Every row comes from one small tree of marks. The marks that hang from a mark follow it in brackets, in alphabetical order. Every link used is in the known rows. Which tree was each row made from?
In the rows, zero is written as 128.
Known rows
fizuzi{fipem vomir{mapa zaga{refo}}}: [101 124 147 154 156  99 149 148 167  62 150 152 170  66  82  93 162  87
 150  67 113]
mapa{fipem}: [131 136 118 118 114 132  92 140 164  75 139 115 126 154  44 172 109 133
 117 131 196]
fipem{fizuzi{vomir} mapa}: [166  77 120 137 130 152 130  91 151  90  84 143 110 203 119  32 123 111
  84 132  92]
mapa{vomir{fizuzi zaga}}: [112 104 130 138 148 129  87 162  92 180 132 167 118 128 141 151 142  95
 191 129 125]
mapa{fipem{fizuzi{vomir{zaga{refo}}}}}: [149  82 114 119 171 106 106  96 136  41 117 160 156 104 139  98 139 120
 113  79 110]
refo{fizuzi mapa{vomir} zaga{fipem}}: [183 151  91  91 102 145 164 116 128 240 126  87 128 156 147 168  89 206
  92 162 175]
fizuzi{fipem{mapa{vomir}}}: [138  93 128 142 154 165 134 135 194 149 112 137 121 164  38 102 120 120
 116 124 177]
fipem{fizuzi{vomir{zaga}}}: [149  89 119 126 139 128 117 113 133  75 127 183 124 151 138  94 138  87
 154 115  99]
vomir{fizuzi zaga}: [113 130 136 139 117 124  92 141  91 119 127 158 115 129 144 161 135  88
 180 142 112]
zaga{fipem refo vomir{fizuzi mapa}}: [ 49 152 155 161 128  99 145 161  81 105 132  54 124  52 212 109 141 153
  91 114  79]
refo{mapa}: [137 159 134 122  85 125 125 151 147 130 122  90 128 187  64 121  98 147
 102 161 179]
fizuzi{vomir{mapa{fipem}}}: [127 137 131 121 129 122 114 159 159  91 163 121 156 144  49 107 159 114
 118 102 154]
fipem{fizuzi{vomir{mapa zaga}}}: [133 120 147 120 135 125 128 128 111  91 135 182 139 156 155  75 169  93
 144 119  65]
zaga{vomir}: [ 87 130 124 145 111 110 117 154 151  94 143  94  97 133 103 117 103 127
 135 133 158]
fizuzi{fipem}: [123 127 132 142 120 149 137 145 201  83 143 125 122 122  16 166 101  96
 134 133 196]
refo{zaga}: [134 137 109 137  74 119 112 127 141 106 119 132  98 168  72 175  86 116
 163 140 156]
refo{fizuzi{vomir} mapa}: [180 143 101 110 105 131 157 129 166 179 127  86 141 168  88  79 102 148
  86 155 166]
refo{fizuzi{fipem} mapa zaga}: [196 170 114  94  90 147 183  86 175 198 125 111 138 142  73 164  87 158
  99 169 177]
zaga{fipem vomir{fizuzi mapa}}: [ 63 159 155 145 120 122 144 162  84 132 160  77 118  89 200 129 157 139
 118 140  89]
mapa{fipem vomir{fizuzi zaga}}: [124 105 126 111 168 132  74 147  99 173 146 169 139 116 127 175 159 114
 174 116 150]

Which tree is each row?
[143 104 110 138 124 154 125 110  91 196  96 131 103 161 172 144 126 148
 133 133 103]	refo{zaga{fipem{mapa{vomir{fizuzi}}}}}
[ 93  98 120 152 163 118 108 158  84 133 120 124 134  66 190 161 130 134
 149  98 117]	mapa{vomir{fizuzi zaga{fipem refo}}}
[ 98 160 163 136 109 120 103 156  66 136 133 157 128 135 161 141 166  93
 174 142  76]	vomir{fizuzi mapa zaga}
[124 146 157 132 139 113 143 122 122 136 119 124 166  74 123 129 134 123
 124 121 125]	vomir{fizuzi{fipem} zaga{refo{mapa}}}
[118 147 155 110 124 141 127 124  87  71 132 152 129 146 203 148 154 135
 117 142  74]	vomir{mapa zaga{fipem{fizuzi}}}
[128  95 132 148 135 154 102 141 109 194  85 128 102 183 122  89 126 119
 122 144 120]	fipem{mapa{vomir{fizuzi}}}
[155 134 109 118 124 142 175  54 168 171 115 118 101 128 141 108 104 156
 106 143 124]	refo{fizuzi{fipem{mapa}} zaga{vomir}}
[128 171 134 113 113 127 186 102 155 180 155 114 121  89 133 142 123 144
 125 142 123]	refo{fizuzi{fipem} zaga{vomir{mapa}}}
[131  92 117 113 159 150 115 126 112 116 131 161 115 138 182 159 130 142
 135 130 125]	mapa{vomir{zaga{fipem{fizuzi}}}}
[136 145  96 121  94 113 145  99 131 169 131 101  90 127 161 143  83 156
 138 150 135]	refo{fizuzi zaga{vomir}}
[119 108 126 135 139 122 120 110 105  29 100 131 122 102 201 146 109 147
 101 118  97]	vomir{zaga{fipem{fizuzi} refo}}
[133 102 106 139 143 133 126 113 136  66 129 149 127 155 148  92 152 123
 138  98 109]	fizuzi{vomir{zaga{fipem{mapa}}}}
[170 129 110 127 138 128 192 115 204 145 121  76 168  89  64  75  98 147
  60 118 176]	zaga{refo{fizuzi{fipem vomir} mapa}}
[103 167 149 112 113 103 120 117  77 166 159 118 129 104 163 148 161 139
 143 125  93]	refo{zaga{vomir{fizuzi mapa{fipem}}}}
[129 133 110 132 119 107 114 122 122  99 102 118 119 108 155 141  90 143
 121 130 132]	vomir{zaga{refo{fizuzi}}}
[147 136 137  88 158 127  90 141  88 216 147 145 165 136 133 147 163 149
 140 134 153]	refo{mapa{fipem vomir{fizuzi zaga}}}
[ 90 147 174 150 146 117 137 143 106 106 128 145 157  57 133 139 160  92
 147 108  86]	vomir{fizuzi{fipem} mapa zaga{refo}}
